Each row was made from one path, in order. Every step used is in the known rows, and no mark comes twice. Write each row's path.
In the rows, zero is written as 100.
Known rows:
nafir > deko:  94  83 108 106  90 114 103  95  99 100  99 107  93 107 102  89 104 108 103  98  96  91 104  91  99  99  93
risota > deko > nafir > vovum > tugovu: 125  79  55 101  64 106  94  86  93  90 118  95  98  99  96 124 110 101 121  98  97 107  89  97  95 104  87
risota > vita:  99  82  89  99  96  94  98 112 106  80  99  99 107 101 107  96  96 111 115  96  99  95 107 102 106 103  96
vepe > deko > nafir > vovum: 122  74  84  93  90 124  87  92  96  98 107 108  76 103  94  94 124  97 112 106 105 121 103 103 103  98 107
vita > risota > pemi > nafir > vovum > bili:  94 118  99  98  74  96  89 103  99 109  88 118 106 102 102 111  80 111 106  95 109 122 111 101 110 102 112
bili > vovum > tugovu:  69 121  76 105  81  95  91 104  93  79 126 106 110  91  93 106  94 109 106  84  81  99 101  95 101 119  95
risota > pemi:  89 107  92  99  99 101  97 109 104  95  92 111 104 101 116 104  90 106 107 101 108  96  97  98 102  89  94
vita > bili > pemi > nafir > deko > vepe:  45 111 118 106  73 135  86  88 105  66  85 119  81 115 112  86 104 116 102  95 106 109 108  95 100 104 104
bili > pemi > nafir > vovum:  88 134 108 100  75 115  90  89 101 129  85 104  95  99 102 116  88 100  94  98 119 121 105 100  98  92 108
vita > risota > vovum > bili > pemi > nafir:  66 132  92 100  90 108  95 116 102  77  92 125 104  87  99 110  76 113 100  89  84 120 104 101 112 111 118
pemi > risota > vovum:  82 112  83 102 105  76  97 122 104  79 114 122 100  92 115 112  89 109 114  94  74  96  98  96 105 109  96
pemi > risota > vovum > bili > vita:  73  98  94  93 106  70  92 143 106  63 117 124 100  91 108 101  82 125 118  92  60 103 103  99 115 130 105
pemi > nafir > vovum > bili > vita: 102  94 127  93  81 104  92 107 100 115 103 101  98 100  88  99  89 115 104  93 103 121 111 101 107 118 113
risota > vita > bili > pemi > nafir > deko > vepe:  43  92 105 105  70 128  84 101 112  46  82 116  87 116 120  83 100 128 117  91 106 105 114  97 106 109  99
bili > vita > risota: 100 103  93  96  97  64 113 113 101  64  82 116  92 101  97  93 101 108 102  95  95 105 108 104 111 117 112
vovum > bili:  90  90 107  96 101 107  91 108  99  99 110  98 106  98  93  95  95 109 100 100  87 106 104 101 105 109 107
nafir > vovum: 112 104  95 101  87  97  93  94  98 126 103 100  96 100 102 103 101  99 104 101 102 109 105 100  99  96 103
vita > risota > pemi > nafir > deko:  86 105 105 107  76 107 109  96 100  85  74 127  97 110 109 102  90 113 102  92 115  98 107  91 105  95  99
vita > risota > vovum > bili > pemi > nafir > deko:  58 116  99 105  78 122  97 110 101  77  92 131  98  94 101  99  80 121 101  87  81 111 107  92 110 110 111
vita > risota > deko > nafir > vovum > tugovu: 132  86  44 102  61  84 102  86  92  72 105 106  93  99  93 124 111 100 118  96  93 111  96  98 101 111  97
pemi > nafir > vovum > tugovu: 103 113  97 103  63 115  94  86  93 121 118  99 105  99  94 120  98 105 101  88 113 113 107  95  94 115  98
nafir > vovum > bili > pemi > risota > deko > tugovu:  72  97  72  98  79 104  74 114 113  96 103 104  88 103 103 117  87 105 111 104  74 123  95  97 108 101  94
vovum > bili > vita > risota > pemi > nafir > deko:  72  88 118  98  77  98 107 115 102  69  78 129  95 108 102  91  84 130 107  89 101 105 113  93 115 116 106
risota > deko > nafir: 129  74  76  98  92 106 103  93 100  78 100  94  92 100  96 111 106  97 115 106  99  98  83 101  99  89  91
vepe > deko > nafir > vovum > bili > pemi > risota:  73 101  80  88  84 108  69 112  98  80 104 121  78 100 102 106 105 113 113 109  87 135 108 101 111 114 111
vepe > deko > nafir: 111  72  87  92 102 127  94  99  97  73 106 108  79 102  92  90 122  98 109 105 103 113  98 103 104 101 102
pemi > nafir > deko > vepe:  64  80 134 104  82 141  94  77 101  88 103 108  90 114 101  89 107 113 100  93 104 101 108  93  96 102  92
risota > vita > bili > vovum:  82 109  72 105  88  76  88 124 108  54 102 108 102  98 106  86  92 113 121  87  85  94 106 104 114 110 105
risota > pemi > nafir > vovum > tugovu:  92 119  90 103  62 114  91  94  96 117 108 110 109 101 110 126  88 111 108  89 119 111 105  93  97 104  92
vita > risota:  99 109  87 102  95  80 107 100  99  80  86 112  96 101  96 100 100  98  98  97  96 104 106 102 105 107 109
deko > tugovu: 108  76  90 100 101 125 101 101 111  91 106  99  90 106  96  88 105  92 101 100  94 107  99  97 102  95  96
vovum > bili > vita > risota > pemi > nafir:  80 108 109  92  88  83 102 121 104  68  79 123 103 101 100 101  80 122 106  91 106 113 108 102 117 116 112

Which path is each row?
 92 114 103  96  87  77 112 114 105  69  68 125  96 103 106 106  86 113 105  92 116 106 106 102 111 105 107 -> bili > vita > risota > pemi > nafir
 80  98  90  92  96  70 100 129 105  59  82 125 102 100 108  94  85 121 111  96  91 108 109 104 117 116 111 -> vovum > bili > vita > risota > pemi
103  65 118 106  83 152 104  87 109  98 103 102  85 114  92  85 104 100  96  93 106 102 102  87  99  95  91 -> pemi > nafir > deko > tugovu
 74 108  56 107  73  78  87 123 102  41 121 108 110  96 105  96  95 120 124  78  81  93 109  99 111 127  99 -> risota > vita > bili > vovum > tugovu
 98 102  78  98 103  66 112 127 105  58  91 128  93  91 105  94  94 111 112  89  77 101 103 103 112 115 111 -> bili > vita > risota > vovum
 92 100 119  92  79 102  88 115 104 112  95 112 102 101 104 104  79 121 112  94 111 118 108 101 109 106 106 -> risota > pemi > nafir > vovum > bili > vita
 88  91  81  88  85 134  72 102  98  94 101 111  80  98  95  95 110 107 109 109  96 136 106 105 108 104 115 -> vepe > deko > nafir > vovum > bili > pemi
 97  63  88  94 107 142  88 105 108  83 108 105  76 109  91  83 122  91 101  99  94 115 101 102 105  97  95 -> vepe > deko > tugovu
 82  96 110 102  77  92 116 108 103  70  66 131  90 110 108  95  88 121 107  89 112  99 110  92 110 106 101 -> bili > vita > risota > pemi > nafir > deko
 48 109  86  94  89  81  79 131 109  63  96 111 108  97 115 107  76 127 115  99  81 110 112 100 115 120 103 -> vovum > bili > pemi > risota > vita
 64 124  71  99  99  93  91 124 103  69  92 126 102  87 106 102  80 113 105  95  70 114 104 102 112 111 117 -> vita > risota > vovum > bili > pemi
 91 119  99 100  86  93 105 101 101  84  76 121 102 103 106 113  86 105 101  94 119 105 103 100 107  96 104 -> vita > risota > pemi > nafir
 60 120  83  97 102 115  86 124 105  87 106 115 105  84 109 103  81 115 108  96  73 110  98 100 108 105 108 -> risota > vovum > bili > pemi
 68 123 117  95  87 126  88 103 101 102  92 102 104  96  94 109  81 110  91  97 104 119 103 101 104 108 111 -> vovum > bili > pemi > nafir
 64 144  82 101  90  65  89 120 105  67  81 119  89 103 119 108  93 110 104 101  93 107 103  99 108 113 107 -> vita > bili > pemi > risota
 92 112 110  99  90 113  99 100 103 103  89 110 104 102 108 113  85 107 103  96 121 101  97  98 101  89  95 -> risota > pemi > nafir
 37 110  86  96  79  94  61 102 105  85 105 111  92 103 112 120  90 116 114 104  72 124 101 103 105 107  96 -> nafir > vovum > bili > pemi > risota > deko > vepe
100 106  77 103  74 100  93  94  93 112 120 100 104  99 100 113 103 105 106  92  97 108 107  96  96 114  98 -> nafir > vovum > tugovu
 88  83 111  91 101  91  97 120 102  83 102 103 100  98  93  88  94 117 106  98  87 108 107 102 109 120 108 -> vovum > bili > vita
 84  95 118 106  79 127 102  96 101 105  89 116 100 109 110 103  89 114 105  94 118  91 101  88  99  89  88 -> risota > pemi > nafir > deko
 90 102  79 100 103  89  97 122 100  74 110 122 105  90  98  97  88 112 108  92  68 106 103 102 112 114 114 -> vita > risota > vovum > bili
 83 125  71 105  51 102  86 108 104  79  96 105 102 102 113 113  91 120 116  85 114 116 115  99 105 120 106 -> risota > vita > bili > pemi > nafir > vovum > tugovu
 89 102  86  93  83  69  94 123 103  85  82 125  98 101 108  96  85 120 116  97  93 118 114 103 116 113 115 -> nafir > vovum > bili > vita > risota > pemi
 28  95 119 102  85 156  79 101 105  75 111 124  95  99 110  91  87 126 107  90  76 113 105  93 104 108 100 -> risota > vovum > bili > pemi > nafir > deko > vepe
131  80  63 100  88  86 110  94  98  59  87 106  90 101  94 111 108  95 112 104  95 103  88 103 105  95 100 -> vita > risota > deko > nafir
103 119 100  97  74  74 105 107 104  93  71 126  93 104 108 109  86 111 109  92 119 116 111 101 110 103 110 -> bili > vita > risota > pemi > nafir > vovum
